Each row was made from one small tree. The marks that hang from a mark follow it in brackets, in alphabetical order. Every link used is in the known rows. Write each row's tree.
Known rows
voved[vupeg[fetu]]: -0.662 -1.317 -0.259  3.279 -0.475  0.106  0.962 -0.612 -0.458  0.119 -0.061  0.456 -0.781  1.900 -1.299  0.435  1.519  0.901 -0.028 -0.026 -1.392
zomaf[gitup vupeg]:  0.476  0.748  0.133 -3.124 -0.681  0.903 -1.160 -1.273  2.040 -0.098  0.244  0.773 -0.484 -0.316  0.186 -0.182 -1.544 -1.264 -0.386  0.489  0.938
vupeg[fetu zomaf]: -1.093  0.973 -1.008  5.328  0.403 -0.823 -2.728 -0.235 -1.696  0.745  0.116  0.197 -0.979  1.626  0.420 -0.070  0.381  0.742  1.921 -0.851 -0.889
bana[bolu voved]: -0.025 -0.878  0.042 -0.034  0.819 -0.009  3.729  1.613  0.010 -0.938 -0.036 -0.789  1.431  0.102  0.326  0.416  0.432 -0.284 -3.533 -1.021 -0.914
vupeg[bolu fetu voved zomaf[gitup]]: -0.786  0.029 -1.206  4.685  0.067 -1.777 -1.143  0.281 -1.212  0.654  0.443  1.032 -3.144  2.217  1.348  0.042  1.656  0.135  2.857 -0.940 -2.154
fetu[vupeg[bolu[bana[voved]] firagi zomaf[gitup]]]: -1.916 -2.108  0.133  2.165 -0.297 -0.830  2.795  0.545 -0.839 -0.440 -0.033 -0.244 -1.086  1.006 -0.938 -1.426  1.153  1.113  3.810 -0.305 -1.465
voved[vupeg[bolu firagi]]: -1.765 -1.687  0.299  3.027 -0.588 -0.186  4.394  0.197 -0.393  0.610 -0.001  0.073 -0.991  0.716 -1.180 -0.789  0.927  1.169  1.671 -0.290 -2.778
bolu[bana[voved[vupeg[fetu firagi zomaf]]]]: -1.645 -2.269 -0.887  2.487 -0.166  0.277  2.496  0.530 -0.596  0.172 -0.095 -0.862  1.106  1.535  0.065  0.396  0.647  1.513 -0.166 -0.909 -0.526
vupeg[voved zomaf]: -0.504  0.667 -0.753  3.946  0.605 -0.778 -0.948  0.202 -1.816  1.139  0.312  1.277 -1.053  1.174  0.265  0.481  0.864  0.428  1.540 -0.901 -0.846
zomaf[vupeg]: -0.421  0.110 -0.183 -1.109 -0.462  0.932 -0.456 -0.816  0.656  0.617  0.417  0.228 -0.218 -0.876  0.452 -0.102 -0.832 -0.240  0.138 -0.010 -0.492
voved[vupeg[bolu fetu zomaf]]: -1.918 -1.076 -0.503  6.282 -0.402 -0.618  1.786 -0.277 -1.310  0.892  0.044  0.444 -1.673  2.044 -0.507 -0.413  0.952  1.104  1.438 -0.980 -2.581
firagi[vupeg]: -0.208 -0.788  0.573 -0.407  0.237  0.011  0.070  0.769  0.081  0.488  0.251  1.571 -0.409 -0.769  0.753  0.798  1.046 -0.116 -0.562  0.991 -0.623
bolu[bana[firagi voved[vupeg[fetu]]]]: -1.686 -2.830 -1.215  0.385 -0.484  0.350  2.459  0.597  0.767 -0.115 -0.061 -1.337  1.879  1.001  0.448  1.191  0.731  1.370 -1.688 -0.835 -0.860
zomaf[gitup]:  0.892  0.648  0.308 -2.048 -0.218 -0.019 -0.719 -0.454  1.384 -0.745 -0.179  0.498 -0.316  0.589 -0.263 -0.094 -0.716 -1.002 -0.516  0.517  1.382
vupeg[bolu[bana] voved zomaf]: -1.940 -1.250 -1.328  3.931 -0.073 -1.369  1.203  0.990 -1.550  1.378  0.441 -0.001 -1.462  0.937  1.970 -0.177  0.783  0.662  2.689 -1.736 -2.282
vupeg[bolu fetu firagi[bana[voved]] zomaf[gitup]]: -2.502  0.144 -0.806  3.804  0.354 -1.427  1.727  0.753 -0.597  0.790  0.329  0.575 -1.033  1.800  1.605 -1.192  0.456  1.205  3.590 -0.478 -2.765
fetu[vupeg[bolu firagi[bana[voved]] zomaf]]: -2.222 -1.733  0.212  2.513  0.100 -0.837  3.476  0.644 -1.266  0.103  0.197  0.573 -0.859  0.776 -0.549 -1.381  1.587  1.505  3.960  0.014 -2.600
voved[vupeg[bolu firagi[bana]]]: -2.148 -1.742  0.147  2.017 -0.532 -0.229  4.726  0.227  0.002  0.821  0.125  0.532 -0.370  0.879 -0.415 -0.763  0.910  1.263  1.683  0.023 -3.100
bana[bolu voved[vupeg[fetu firagi zomaf]]]: -1.410 -1.135 -0.237  4.461  0.767 -0.253  4.362  1.388 -1.127 -0.259 -0.051 -0.446  0.777  1.604 -0.777  0.212  1.266  0.900 -1.897 -1.421 -2.542

Write each row's tree
-1.342 -0.807 -0.133 -0.307  0.392 -1.016  1.254  1.119  0.360  1.523  0.744  3.400 -0.830  0.446  3.050  0.646  1.335 -0.144  0.987  0.894 -2.321 -> firagi[bana vupeg[bolu voved zomaf[gitup]]]
-1.915 -2.554 -0.393  1.892 -0.977 -0.105  3.732  0.139  0.433  0.472 -0.017 -0.503 -0.152  0.806 -0.159 -0.107  0.545  0.895  0.083 -0.759 -2.257 -> voved[vupeg[bolu[bana[firagi]]]]
-1.498 -0.041 -0.707 -0.465 -0.351  0.497 -0.682 -0.590  0.464  0.926  0.661  0.332 -0.171 -0.216  1.033 -0.196  0.223  0.711  2.255  0.430 -2.082 -> zomaf[vupeg[fetu firagi[bana]]]
-1.287 -1.443  0.202  2.675 -0.118 -1.261  1.737  0.396 -1.336 -0.136  0.223  0.895 -2.495  1.198 -1.164 -1.023  2.291  0.862  4.778  0.053 -2.253 -> fetu[vupeg[bolu firagi voved zomaf[gitup]]]
-1.003 -1.345 -0.217 -0.985  0.463  0.134  4.409  0.950  0.809 -0.094  0.169  0.679  2.146  0.997  0.999  0.428  0.597  0.255 -2.710 -0.126 -1.753 -> firagi[bana[bolu voved[vupeg]]]
-1.846 -1.839 -0.164  4.162 -0.618 -0.459  3.112  0.067 -0.689  0.475  0.077 -0.061 -1.556  1.428 -0.912 -0.531  1.780  1.471  2.184 -0.273 -3.273 -> voved[vupeg[bolu fetu firagi]]
-1.022 -1.622 -0.127 -0.716  0.143  0.350  4.568  0.396  0.677  0.283  0.182  1.247  1.359  1.044  0.885  0.321  0.648  0.796 -1.568  0.340 -1.179 -> firagi[bana[voved[vupeg[bolu]]]]
-2.640 -0.784 -1.135  4.718 -0.063 -1.386  1.265  0.917 -0.951  0.529  0.126 -0.948 -1.204  1.705  1.301 -1.133  0.305  1.312  3.809 -1.281 -2.181 -> vupeg[bolu[bana[voved]] fetu firagi zomaf[gitup]]
-1.628  0.928 -1.339  3.461  0.743 -1.684 -1.422  0.727 -1.017  0.853  0.563  1.276 -0.897  2.472  1.273  0.167  1.905  0.694  3.633 -0.332 -2.987 -> vupeg[fetu firagi[bana[bolu]] voved zomaf[gitup]]
-2.798 -0.956 -0.112  4.618 -0.238 -0.524  4.106  0.167 -0.909  1.451  0.133  0.824 -0.519  1.339 -0.303 -1.105  0.339  1.484  2.515 -0.655 -3.212 -> voved[vupeg[bolu firagi[bana] zomaf]]
-1.334 -2.199 -1.093 -1.224 -0.244  0.313  2.036  0.893  1.009 -0.167 -0.030 -1.534  2.270  0.079  1.102  0.953 -0.050  0.947 -1.697 -0.841 -0.174 -> bolu[bana[firagi voved]]
-2.258 -0.289 -0.090  4.187 -0.014 -0.082  2.591 -0.227 -0.946  1.285  0.034  1.105  0.212  1.631 -0.994 -0.539  0.319  1.499  1.853 -0.333 -2.126 -> voved[vupeg[firagi[bana] zomaf]]
-1.800 -0.275 -0.754  2.321 -0.398 -1.055  0.759  0.396 -0.018  0.654  0.010 -0.534 -0.821  0.800  1.656 -1.239 -1.403 -0.187  1.940 -1.439 -0.633 -> vupeg[bolu[bana] zomaf[gitup]]
-1.410 -0.813  0.319  1.143  0.328 -0.613  1.920  0.412 -0.538 -0.552  0.024  0.780 -0.031  1.260 -1.130 -0.963  1.179  0.773  2.668  0.280 -1.319 -> fetu[vupeg[firagi[bana[bolu voved]] zomaf[gitup]]]
-1.642 -1.206 -0.154  2.252  0.365 -1.034  1.310  0.638 -1.552  0.159  0.364  1.050 -0.749  1.254 -0.763 -0.428  2.570  1.210  3.990  0.103 -2.707 -> fetu[vupeg[firagi[bana[bolu]] voved zomaf]]
-1.560 -1.030  0.456  2.479 -0.251 -1.032  1.749  0.223 -0.941 -0.273  0.014  0.301 -1.877  0.800 -1.345 -1.718  1.040  0.781  4.514 -0.001 -1.807 -> fetu[vupeg[bolu firagi zomaf[gitup]]]
-0.891 -1.338 -0.136 -2.318  0.662 -0.669  1.382  1.757  0.662  0.822  0.767  2.476  0.663 -0.195  2.906  1.428  2.215 -0.396 -1.065  0.999 -2.863 -> firagi[bana[bolu] vupeg[voved]]
-1.529 -1.662 -0.361  2.391  0.179 -0.941  0.899  1.433 -1.032  1.470  0.563  1.605 -1.392 -0.087  2.187  0.677  1.623  0.341  1.341 -0.267 -2.202 -> firagi[vupeg[bolu[bana] voved zomaf]]
-1.678 -2.139 -0.189  2.303 -0.371 -1.233  1.784  0.567 -1.176 -0.096  0.218  0.295 -2.002  1.296 -0.640 -0.939  2.160  1.017  4.912 -0.265 -2.177 -> fetu[vupeg[bolu[bana] firagi voved zomaf[gitup]]]
